Each row was made from one walk, in order. Every step used is in the known rows, and no mark comes twice. Write each row's walk.
In the rows, 100 means zero.
Known rows
Y > F > L: 76 113 108 81 100 104 96 96 94 90 119 80 134 103 119 76 88 101 86 114 106 90 69 124 89 62 74 147 79 109 78 122 115 112 65 103 127 103 88 145 102 106 108 94 96 99 111 86 108 99 97 124 77 89 129 107 83
V > L > F > S > P: 106 103 93 94 99 98 115 94 91 79 93 89 118 77 125 60 105 105 95 108 74 59 99 131 88 82 76 151 59 123 79 73 121 100 75 109 145 114 87 157 97 87 113 80 111 95 120 88 117 100 87 119 86 115 124 120 87
T > V > N > R: 113 108 94 71 102 108 88 95 96 102 93 126 97 86 110 70 88 116 41 124 97 81 100 156 84 91 106 138 90 123 90 92 99 95 75 120 148 122 90 140 77 89 98 95 114 106 120 66 121 95 88 121 94 101 115 113 90
U > S: 105 116 103 87 99 106 86 101 112 99 112 94 109 88 127 89 85 108 58 118 105 85 99 135 87 68 90 137 99 106 87 112 99 106 58 107 115 100 85 138 103 56 109 95 104 93 110 74 104 95 92 121 91 89 124 106 95
Y > F > L > V > N > R: 87 90 91 86 110 97 98 84 81 99 107 103 125 103 131 59 98 100 83 118 110 83 66 130 82 98 63 151 59 119 91 123 119 97 70 109 140 117 96 112 73 104 109 92 110 92 131 72 119 87 90 122 84 90 117 103 75
Z > V > L: 97 105 101 83 99 97 90 96 100 100 103 88 110 73 102 80 95 114 90 120 108 73 86 119 89 98 79 138 91 112 91 130 120 118 62 91 170 113 91 161 86 93 107 95 107 103 108 79 106 85 91 121 87 109 123 120 72
U > S > F > L: 82 108 104 90 94 104 90 101 106 87 102 86 136 96 133 73 85 108 72 110 103 77 88 124 87 58 74 147 62 117 79 114 82 99 43 97 125 98 80 155 103 75 113 93 101 101 118 81 109 95 92 119 81 83 130 102 102
W > T: 98 119 104 93 95 92 92 90 127 98 103 100 95 89 121 89 85 120 68 122 98 72 90 139 82 79 100 115 131 106 88 93 94 98 64 91 120 104 85 151 110 85 101 96 106 99 110 87 103 88 93 123 90 105 124 113 87
T > V > L: 113 107 101 70 101 104 83 98 99 95 98 94 113 78 103 76 88 114 75 109 106 73 106 127 91 97 104 143 87 117 87 116 107 109 80 107 164 117 91 164 94 101 110 89 112 107 105 83 114 95 91 121 91 104 124 116 88
N > R > V > Z: 107 126 90 83 105 101 100 91 96 117 106 120 91 83 115 68 90 111 26 129 63 70 85 133 91 88 106 145 107 116 94 117 128 95 74 90 124 108 89 141 74 70 107 90 106 105 113 72 114 81 94 128 93 104 122 116 85
T > V: 102 113 103 72 96 106 80 100 102 95 106 102 100 89 104 76 84 119 75 122 98 89 104 129 87 85 108 139 115 112 86 100 93 98 76 110 157 110 90 158 94 89 107 95 111 107 101 83 110 97 94 123 91 105 125 117 94
W > T > V > L: 117 106 102 83 99 96 86 91 126 95 95 99 107 81 112 76 85 119 79 111 109 61 94 135 86 102 114 122 103 120 91 102 91 102 81 95 165 114 90 176 100 96 111 90 116 109 110 87 112 88 91 122 95 114 121 124 86
U > S > F > L > V > Z: 95 85 95 90 101 97 91 97 98 94 93 83 141 94 140 59 94 107 98 109 104 62 86 100 91 98 83 158 84 119 99 123 107 100 52 86 140 100 89 148 95 67 132 83 110 96 119 76 115 85 90 126 87 92 122 100 97
Y > F: 94 128 106 84 102 106 93 94 92 91 116 91 111 94 118 81 86 109 79 118 103 89 74 136 88 49 86 136 112 107 85 134 118 112 63 106 122 105 88 127 101 85 102 97 103 96 108 84 109 94 94 124 87 87 125 107 82
P > S > F > L > V > R > Z: 82 40 94 86 109 88 111 92 94 99 93 106 147 103 146 51 106 100 83 118 107 44 86 98 90 65 49 164 78 120 84 129 108 101 71 53 155 91 100 144 84 69 117 91 101 87 119 105 114 93 95 126 96 110 122 94 89
N > R > Z > V > L > F: 104 110 93 94 112 101 102 86 91 121 86 114 99 85 113 50 111 111 51 136 120 65 86 119 79 58 78 146 74 120 83 91 127 95 71 67 157 111 97 127 65 87 110 93 116 95 114 94 110 94 90 124 98 118 117 108 82
R > V: 89 114 98 81 94 93 92 94 102 106 118 100 89 87 109 75 84 110 66 122 66 75 90 118 88 85 100 141 108 104 84 120 104 100 72 99 141 106 89 157 92 88 101 96 104 101 106 91 107 84 100 121 90 112 124 123 75
N > V: 87 106 101 85 99 95 92 97 94 92 120 105 89 88 109 83 87 111 112 114 88 80 99 138 89 70 89 142 97 108 89 104 107 93 67 98 131 116 88 116 91 74 100 94 115 99 111 74 106 89 96 121 93 95 124 95 88
N > R > Z: 102 115 98 83 103 104 94 89 100 118 107 122 97 94 122 77 100 114 15 126 97 74 94 138 88 60 97 144 91 110 91 120 105 87 58 78 106 106 87 118 91 79 102 97 102 96 112 93 110 100 94 124 94 113 125 91 102
L > F: 92 117 99 89 102 102 98 95 91 102 98 95 92 87 109 74 95 114 73 125 106 82 99 131 79 54 82 141 122 104 76 64 111 101 75 100 127 107 95 124 98 89 105 89 109 93 105 82 104 102 92 121 91 92 123 104 86
P > S > F: 94 101 100 94 98 101 102 102 95 86 97 94 109 88 132 78 88 109 69 122 96 76 91 133 85 13 95 139 115 111 80 123 89 107 58 87 132 96 85 140 96 59 102 98 102 92 112 74 107 90 92 120 93 80 123 106 92
Z > V > N: 90 97 101 81 95 99 90 95 101 100 98 97 101 80 103 80 92 115 85 127 103 68 87 131 83 96 88 135 109 111 91 111 110 118 61 109 169 121 90 157 88 92 94 96 105 102 118 79 108 86 91 121 85 109 114 119 68
P > S > F > L > V: 81 67 96 94 98 87 102 98 91 91 98 84 131 102 140 58 96 104 101 116 102 79 86 100 83 57 72 155 87 112 83 124 85 97 66 76 161 96 94 144 88 77 119 96 107 88 118 81 109 89 95 121 92 86 124 104 85
N > R > V > L > F > S: 109 113 86 93 106 94 107 84 95 106 98 113 101 83 130 45 94 94 49 118 72 67 83 134 85 73 71 154 47 123 69 79 119 90 92 93 145 107 96 147 66 82 99 85 117 96 121 76 113 89 94 122 90 113 122 130 74
U > S > F: 100 123 101 93 95 104 85 101 104 88 103 97 110 87 130 78 82 110 64 115 99 75 92 134 87 42 89 137 97 113 82 117 89 98 39 99 118 97 79 139 104 57 109 96 106 97 114 75 111 91 89 119 91 86 125 104 103
W > T > V: 109 116 105 83 95 98 83 94 126 95 99 106 94 92 114 76 82 122 79 122 105 80 97 136 82 87 117 116 130 115 88 87 83 91 78 98 156 105 88 172 103 87 105 96 115 107 105 89 108 89 95 124 95 112 120 125 91
U > S > F > L > V > N > R > Z: 96 76 89 93 104 95 95 88 98 109 94 113 131 102 150 50 103 102 50 119 105 52 81 119 85 83 79 159 38 129 99 123 87 80 50 83 129 107 88 119 77 75 117 93 111 92 139 91 123 91 90 121 92 106 114 90 100
Z > V > L > F > S > U: 95 105 96 103 99 94 107 91 88 85 81 93 115 80 123 47 95 117 118 115 105 69 97 119 85 64 64 149 56 127 73 80 115 108 63 124 182 113 94 173 89 83 103 84 108 102 117 89 109 90 88 122 85 127 121 142 73
R > Z > V > L: 98 96 103 80 100 97 91 90 107 113 103 96 112 79 108 75 104 115 68 126 112 55 88 109 91 92 92 146 86 114 98 140 119 114 64 76 159 113 93 163 91 95 108 95 104 101 109 105 109 89 95 125 91 129 122 110 77

Which walk is each row?
102 116 92 86 104 93 104 90 92 106 102 93 93 78 106 61 93 106 76 118 81 58 90 118 82 77 93 148 88 113 77 90 119 103 90 92 153 113 98 150 83 96 109 89 112 97 107 92 110 85 94 120 93 106 120 122 66 -> R > V > L > F
89 63 95 85 108 92 95 89 102 95 96 107 145 101 144 53 101 104 77 114 108 41 89 100 93 91 40 159 59 125 93 127 106 94 55 67 139 90 91 147 89 68 126 89 107 92 119 105 117 92 94 125 93 114 123 94 98 -> U > S > F > L > V > R > Z
81 59 96 76 98 89 95 91 94 101 100 84 124 94 123 74 99 111 95 111 101 69 93 114 85 133 76 153 81 111 97 103 106 106 74 105 158 120 96 149 93 113 109 89 106 96 123 86 112 92 93 120 83 108 117 101 73 -> F > L > V > N
102 107 96 78 98 93 95 92 102 106 111 94 100 76 108 76 88 109 67 111 67 60 88 121 91 101 100 147 81 113 89 136 117 107 78 97 149 113 91 166 89 97 106 92 104 102 109 89 111 79 96 119 90 113 124 121 69 -> R > V > L
88 62 90 80 105 91 99 84 95 123 101 112 118 102 132 63 110 107 47 119 106 59 91 117 85 120 81 158 56 119 99 114 104 86 70 82 138 119 99 120 79 105 109 90 107 92 131 96 118 98 93 123 89 122 115 89 88 -> F > L > V > N > R > Z
83 77 94 86 99 91 96 94 85 93 92 83 129 91 126 62 97 116 99 110 98 56 86 99 92 103 80 157 99 118 102 114 113 97 57 80 149 109 93 149 97 95 126 83 107 102 116 84 116 87 90 125 83 103 124 95 91 -> S > F > L > V > Z
94 101 95 74 93 93 98 91 103 106 111 103 91 81 111 78 86 110 61 121 69 56 91 134 87 102 107 143 98 112 90 116 108 107 77 113 145 120 89 164 88 91 93 93 100 103 119 88 112 79 95 120 86 114 116 121 65 -> R > V > N
98 94 96 95 98 95 114 88 95 93 91 94 118 83 122 45 114 109 97 127 79 50 89 105 88 81 80 157 55 126 84 92 124 97 76 87 173 111 92 170 85 82 115 86 111 98 118 114 114 94 91 125 90 143 120 129 84 -> R > Z > V > L > F > S > P
105 109 96 88 108 101 102 92 91 100 91 89 105 78 109 72 99 108 72 112 110 66 100 133 82 69 82 144 94 112 75 77 126 106 79 94 136 114 95 134 96 95 108 83 110 94 107 81 109 101 88 119 91 95 122 102 80 -> V > L > F
96 99 100 85 103 95 92 93 95 92 116 97 102 77 109 83 91 109 114 104 90 64 96 139 90 86 88 147 71 115 95 123 121 99 73 94 138 124 90 124 89 85 105 90 118 100 115 76 111 88 92 119 92 96 124 95 83 -> N > V > L
105 129 85 90 111 95 108 88 89 110 96 113 83 81 112 54 95 104 46 122 74 72 84 131 79 70 89 148 72 119 75 86 123 90 84 90 140 111 97 127 67 89 107 90 118 97 115 76 112 83 92 120 97 102 120 118 73 -> N > R > V > L > F
110 103 102 80 105 98 88 93 124 88 92 124 107 89 113 71 83 119 72 121 98 56 98 145 84 101 81 117 126 117 82 82 101 100 83 92 158 103 90 178 97 79 106 90 111 106 104 88 114 88 93 127 96 113 120 125 91 -> W > T > V > R
78 90 101 92 94 99 107 102 99 89 99 84 136 99 131 72 90 105 74 114 100 77 87 122 86 32 78 149 81 113 72 119 87 106 60 82 141 96 85 153 98 77 109 96 95 97 116 79 106 95 95 119 86 81 127 104 92 -> P > S > F > L
94 115 101 88 102 100 90 88 103 118 104 123 92 93 114 67 101 114 42 141 102 82 84 123 86 70 84 138 94 112 89 125 108 89 59 75 142 104 89 128 75 77 103 103 107 100 111 93 107 90 96 126 96 122 122 109 91 -> N > R > Z > V
99 98 92 104 103 93 111 90 82 80 95 103 106 85 130 52 92 112 144 97 88 57 106 140 90 51 78 156 38 129 75 69 115 92 72 126 148 123 94 137 89 75 100 79 117 98 121 83 114 93 88 120 90 114 121 118 84 -> N > V > L > F > S > U
82 52 92 90 98 87 105 97 89 90 89 84 135 97 143 60 97 103 101 114 98 56 85 111 83 71 81 156 82 118 88 120 88 108 72 90 168 111 95 148 86 85 111 95 106 90 131 78 114 87 90 118 90 90 114 103 79 -> P > S > F > L > V > N
88 76 92 85 109 96 100 80 86 114 108 109 128 109 140 54 106 99 65 121 109 64 65 118 86 93 76 158 51 122 98 134 118 94 74 89 133 116 98 111 75 105 113 94 105 90 133 99 121 94 93 126 87 115 116 94 79 -> Y > F > L > V > N > R > Z
89 66 85 96 104 91 107 96 84 97 86 105 127 98 144 55 99 100 72 120 97 68 80 127 79 66 73 153 61 123 86 117 89 94 65 87 157 108 93 126 68 77 109 95 110 89 135 65 118 88 87 118 94 84 115 99 87 -> P > S > F > L > V > N > R
97 103 100 96 97 101 109 104 93 91 100 100 106 89 130 83 87 123 75 119 85 84 109 133 86 30 106 140 106 113 79 125 96 112 58 124 133 100 89 141 104 58 101 100 91 93 111 81 107 92 90 120 97 95 124 120 91 -> P > S > U
104 103 94 98 101 96 112 92 85 84 83 92 117 83 130 58 95 115 95 103 99 61 108 135 88 55 75 152 57 125 71 74 110 103 64 129 144 115 94 152 104 83 101 80 103 97 118 90 113 101 87 121 85 116 124 125 86 -> V > L > F > S > U
78 91 101 82 105 93 91 89 87 91 117 79 129 105 127 64 93 102 120 111 108 91 69 103 86 92 71 152 83 107 88 128 114 103 71 99 149 105 95 135 92 106 120 97 107 92 114 88 110 92 97 124 84 95 127 107 76 -> Y > F > L > V
105 106 89 101 104 100 116 85 91 101 90 116 110 85 128 38 117 107 72 132 74 58 85 119 85 77 71 152 40 131 84 88 123 85 69 83 160 112 90 144 66 75 115 88 117 97 125 102 119 94 89 125 94 140 120 125 90 -> N > R > Z > V > L > F > S > P
85 97 107 82 96 98 89 91 107 115 108 102 103 89 111 73 100 118 72 134 109 73 88 107 89 77 91 142 112 107 92 127 111 104 61 80 153 106 88 155 91 83 104 101 103 100 105 107 103 92 97 127 91 128 123 112 83 -> R > Z > V
72 102 103 85 92 99 92 100 94 87 99 87 125 95 116 74 89 115 81 109 98 75 87 125 88 67 74 146 74 117 80 103 88 99 45 90 133 105 82 156 104 104 107 92 99 106 113 88 109 96 95 118 78 92 130 98 95 -> S > F > L
118 101 95 86 101 101 91 84 125 114 88 136 93 96 126 65 95 119 28 132 106 50 93 149 80 87 130 123 98 129 95 94 87 81 79 91 138 118 91 148 88 87 99 98 114 105 124 99 120 91 91 125 97 126 110 113 94 -> W > T > V > N > R > Z
81 52 91 91 108 88 109 98 88 82 91 101 142 98 141 57 98 103 101 111 100 58 86 110 87 72 39 155 81 118 79 120 105 109 71 69 162 93 95 152 81 71 116 89 103 88 116 78 114 87 92 123 95 89 123 104 84 -> P > S > F > L > V > R
